Each row was made from one small tree. Brackets hold a mark, then the marks that hang from it, in alphabetical order. Every link used is in the known rows. Write each row's tree.
Known rows
[H F G [X U]]: [ 0.46 -1.17  0.29  0.39  4.19  2.42 -1.26  1.42  2.57  1.72  0.33  0.13
  4.83 -3.93 -2.16  1.92  1.44 -2.17 -0.53 -1.33 -3.56  2.92]
[H V W]: [ 0.19  1.24 -0.71  0.40 -1.23 -0.87 -1.05 -0.72  1.61  0.67  2.91 -0.85
  1.14  1.53 -1.71  2.17  0.53 -2.58 -2.78 -0.76 -0.89 -2.99]
[X [G V] [U E]]: [ 2.82 -0.94 -4.74 -1.05  4.25  1.00  1.15  1.08 -0.65  1.60 -5.11 -1.76
  0.21 -2.38  0.72  0.98  1.73 -3.65  0.19 -1.95  1.69  1.18]
[X [G U]]: [ 0.97  1.40 -1.24 -0.42  2.55  0.93  0.98  0.95 -0.88  0.68 -0.87 -0.46
  0.58 -2.19 -0.46 -0.07 -0.18 -1.45  0.53 -0.97  1.37  0.21]
[X G [U E [H W]]]: [ 0.93 -3.66 -3.84  0.25  5.06  1.02  1.23 -0.60  0.92  0.30 -1.52  0.34
  0.86  0.86  0.85  2.01  2.83 -2.64  0.59 -0.28 -0.39  0.63]
[X [U E [H W]]]: [ 0.02 -4.13 -1.66  0.58  3.88  0.85  0.93 -1.64  1.46  0.44 -0.30  2.00
  1.31  2.65  1.12  1.83  3.46 -1.69 -1.07  0.14 -1.59  0.62]
[V [G [U E [H F] X]]]: [-1.83 -3.41  1.00 -2.99  4.53  1.72 -0.25 -0.58 -2.63  2.08 -3.36  0.93
  2.32  4.22  0.87  1.74  5.08  0.02  1.19  0.45 -0.40  1.49]
[W [H V]]: [-1.59  1.65 -1.04 -0.58 -3.51  1.13  0.48  1.07  3.33 -1.27  0.35 -0.38
 -0.45  0.06  1.05  1.68 -0.64 -0.01 -1.14 -1.22 -0.42 -2.16]
[H V]: [ 0.31  1.70 -0.48  0.14 -0.98  0.11  0.37  0.60  1.28 -0.49  0.38 -1.56
  0.18  0.58  0.44  1.42  0.16 -0.79 -1.57 -1.49  0.47 -1.43]
[U X]: [-0.71 -0.88 -0.38 -0.43  0.83 -0.43  0.28  0.57 -1.78  0.21 -2.08 -0.95
 -0.58  0.97 -1.29 -0.59  0.46  1.27  0.77  0.94 -0.78  1.58]
[V [G U]]: [-1.14  1.32  0.69  0.05  0.24 -0.20 -1.60  0.64  0.30  1.45 -0.26 -0.63
  1.26  0.03 -0.03 -0.95  0.14  0.42  0.10 -0.91  1.56 -0.01]
[U [E X] [H V]]: [ 0.82 -2.20 -0.75  0.67  1.84  1.93  3.61 -1.29  1.28 -2.34 -1.27 -0.77
 -0.74  0.83  2.73  2.97  3.74  0.16 -1.41  1.11  0.46  1.02]
[X [G V] [U E H]]: [ 2.56 -1.61 -4.40 -1.16  5.29  1.88  1.55  0.72 -0.56 -0.03 -5.28 -0.90
 -0.07 -1.06  3.46  1.73  3.14 -1.78  1.25 -2.15  1.21  1.53]
[E [X [G V] [U H]]]: [ 2.53 -0.91 -4.95  1.02  3.80  1.16  0.70  0.69  1.37 -0.55 -4.45 -2.51
 -0.45 -3.98  3.65  0.32  1.11  0.64  2.61 -0.92 -0.01  2.55]
[G [U [E X] [H F]] V]: [ 1.52 -2.87  0.49 -2.39  5.08  2.75  1.72 -2.76 -1.36  1.94 -2.49  2.46
  1.78 -0.16  2.55  3.14  5.43 -2.64 -0.65  1.24 -1.34  0.95]
[X G U]: [ 1.09 -0.36 -4.06  0.66  2.59  0.46  0.61  1.86  1.15  0.39 -2.43 -1.90
  0.78 -2.01  0.38 -0.71 -1.04 -0.90  1.67 -1.79  0.64  1.58]
[H [X G U]]: [ 2.57 -1.15 -2.44  1.39  3.66  2.31  0.27  3.41  1.36  1.41 -2.50 -2.27
  1.97 -4.83 -0.56 -0.42 -0.45 -1.64  1.04 -1.27 -0.62  2.52]
[U [E X] H]: [ 0.28 -3.70 -0.23  0.48  2.85  1.66  3.23 -1.75  0.11 -1.78 -1.75  0.69
 -1.13  0.37  2.45  1.63  3.76  0.99  0.41  2.60 -0.02  2.43]
[U E]: [ 0.46 -1.91 -0.03 -0.95  1.90  0.68  1.94 -0.65 -1.08  0.26 -1.23  0.69
 -0.22  0.96 -0.23  1.17  2.13 -1.63 -0.82  0.73  0.83  0.52]
[W F [H [G U] X]]: [-2.79  1.25  3.27 -0.28  1.25  4.05  1.02  1.41  5.97  0.21  0.97  1.02
  2.51 -4.58 -2.25  2.08  0.44 -1.13 -2.01 -0.54 -3.22  0.84]
[H G V [W F] [X U]]: [-0.67  0.83  0.18  1.95  2.24  1.70 -0.59  1.07  7.64  1.29  2.33 -2.29
  4.84 -2.94 -3.70  3.83  1.16 -3.79 -4.22 -2.39 -4.07 -0.08]
[V [G [U H]]]: [-1.59  0.71  1.34  0.01  1.35  0.58 -1.26  0.32  0.52 -0.07 -0.40  0.23
  0.89  1.33  2.64 -0.27  1.16  2.26  1.07 -1.11  1.14  0.48]
[V [G [U E H X]]]: [-1.97 -2.10  0.81 -1.08  3.71  1.17  0.83  0.15 -2.36  0.37 -3.42 -0.16
  0.02  3.18  1.28  0.29  4.23  2.01  0.74  0.88  1.31  2.47]
[X [U [H [V G]]]]: [-1.06  0.64 -2.19  1.36  0.28  0.23 -1.34  1.52  3.69 -0.98 -1.38 -2.68
  1.52  1.86  3.69  0.52  0.78  2.41  0.40 -3.62  0.74  0.27]

Write each row's tree
[ 1.88 -0.21  2.52 -2.35  5.77  3.65 -0.34  0.16 -1.16  3.07 -1.02  1.73
  4.17 -4.21 -2.37  3.94  5.16 -5.53 -2.97 -0.61 -1.55  1.50] : [H F [G [U E] V] X]
[ 0.59  0.73  1.80 -0.53  0.94  1.65 -3.86  0.74  1.81  5.01  2.83 -0.66
  5.84  0.11 -3.10  2.79  2.31 -4.61 -2.78 -1.68 -2.03 -2.95] : [H F [V [G U]] W X]
[-0.73  1.18  0.20 -2.18  3.63 -0.36 -3.35 -1.38 -1.42  3.60  0.79  1.00
  3.16 -0.77 -4.20  2.71  3.44 -3.90 -1.96  0.05 -3.04 -0.68] : [H F [G [U X] V] W]
[ 2.84  0.82 -3.77  0.35  1.21  0.39  0.14  0.40 -0.45  0.19 -3.24 -2.93
 -1.32 -4.95  0.20  0.33  0.59 -1.23  1.65  0.23  1.17  0.67] : [E [X [G V]]]
[-1.30 -0.71 -2.07 -0.50  1.91  0.27  0.97  0.21  2.42  0.22 -0.48 -2.98
  0.71  2.44 -1.02  3.45  2.26 -1.57 -0.19 -1.27 -2.05 -2.02] : [U [H V [W F]] [X G]]
[ 2.13  2.76 -1.76 -1.23  2.37  0.50 -0.19  1.07 -1.58  1.77 -2.40 -1.03
  0.21 -3.32  0.32  0.37  0.56 -2.48  0.00 -1.80  1.69 -0.55] : [X [G U V]]
[ 2.87 -0.06 -5.53  1.17  2.69  0.42  0.18  1.16  1.37  0.89 -4.37 -3.24
  0.06 -5.36  0.95 -0.51 -0.09 -1.11  1.65 -0.63  0.49  2.03] : [E [X [G V] U]]
[-0.71  0.51 -2.27  2.88  2.72  1.08  1.83  0.23  5.19 -3.89 -0.03 -2.41
  0.75 -2.49  2.45  2.23  1.49  2.28 -0.82 -1.04 -0.93  3.26] : [E [X [U [H G V]]]]
[-0.48  1.50  1.90  1.35  0.97  1.51 -0.89  0.37  5.91  0.89  3.46 -2.15
  3.38 -2.48 -4.39  4.39  1.88 -3.99 -4.26 -1.40 -3.35 -1.59] : [H G V [W F] X]
[ 0.45 -0.65 -1.25 -0.21  2.69  3.65  0.02  1.94  3.32  0.05 -2.84  0.16
  1.43 -5.75 -0.50  2.43  2.60 -2.20 -1.58 -0.80 -1.97  2.55] : [W [H [G V] [X [U E]]]]
[-1.92  0.48  0.26 -0.39  0.94 -0.43 -1.45  1.32 -1.34  1.45 -2.30 -1.68
  0.70  0.64 -1.19 -1.54  0.82  2.02  0.90  0.26  1.01  1.32] : [V [G [U X]]]
[-0.82  4.09  0.72  0.50  1.39  0.54  0.80  0.69  2.15 -1.47  2.07 -0.99
  1.37 -1.65 -1.09  2.05  0.80 -0.92 -3.05 -1.77  0.58  0.32] : [H [G U] V]
[-0.20 -1.71 -0.12  0.51  2.27  0.96  1.01 -0.98  0.24  1.09 -1.95 -0.70
  0.71 -0.98 -0.38 -0.14  2.35 -0.34 -0.33  2.17  2.01  1.79] : [V [G [U [E X]]]]
[ 1.98 -0.32  2.76 -2.09  4.07  3.71 -1.39  0.24 -1.14  3.39 -0.96  2.19
  3.85 -1.58  1.61  2.42  3.91 -2.20 -0.95 -1.44 -2.99  0.04] : [G [U [H F X]] V]
[ 2.34 -1.06 -1.09 -3.85  5.94  2.63  1.19 -0.79 -2.80  2.39 -3.32  1.71
  1.76  0.09  2.30  3.49  4.75 -4.42  0.52 -1.66  0.57 -0.51] : [X [G [U E [H F]] V]]
[-0.50  0.44  1.37  0.81 -1.27  0.97 -2.83  1.05  5.19  3.17  1.69 -3.27
  3.64 -0.19 -3.12  2.57  1.30 -3.04 -2.72 -1.79 -1.94 -3.15] : [H [V G] [W F] X]
[-0.09 -0.30  0.36 -3.24  5.58  1.17  0.13 -0.90 -3.06  2.41 -2.65  1.13
  2.45 -0.76 -2.55  3.25  4.88 -3.71 -1.93  0.14 -1.13  1.84] : [H F [G [U E X] V]]
[-0.01  0.01 -1.38 -1.17  4.14  1.02 -1.86 -0.16  1.83  0.01 -1.24  0.56
  3.00 -1.15  2.21  2.84  2.83 -0.96  0.59 -3.08 -2.57  1.50] : [X [U [H F [G V]]]]
[ 0.89 -2.12  0.48  0.20  3.23  1.58  3.44 -1.49 -0.47  0.63 -1.30  0.98
  0.28 -1.44 -0.34  0.51  2.61 -1.29 -1.58  2.80  0.53  2.19] : [G [U [E X]]]
[ 2.17 -0.96 -3.35 -2.01  1.98  3.65 -1.85  2.74  2.07  3.62 -3.82 -0.58
  3.25 -5.41  0.15  1.66  0.51 -3.73  1.67 -2.48 -2.91 -0.05] : [W [H F [X [G V] U]]]
[ 0.11 -1.30 -0.29 -1.33  1.85  1.50  0.54 -1.25  0.76  2.53 -1.07 -1.12
  3.22  0.80 -0.48  2.65  3.45 -2.96 -1.70  0.12  1.10 -0.38] : [H F [V [G [U [E X]]]]]
[ 1.55 -1.55 -3.52  0.03  2.07  4.13  2.55  3.62  3.45  0.39 -3.34 -2.22
  1.37 -3.69  0.18  2.49  1.02 -3.13 -1.07 -1.88 -0.37  0.76] : [W [H V [X G [U E]]]]
[ 2.55 -2.23 -0.70 -0.85  2.72  1.86 -2.25  0.60 -0.36  3.96  1.31 -0.13
  3.87 -2.40 -3.81  2.29  1.76 -5.57  0.50  0.31 -2.88 -1.55] : [H F W [X G]]
[-1.08  1.22  1.57 -1.35  3.22  0.88 -0.57 -0.82  0.57  0.85  1.93  1.85
  3.25 -1.31 -1.76  2.15  1.59 -2.24 -1.08 -0.65 -1.42  0.54] : [H F [G U]]
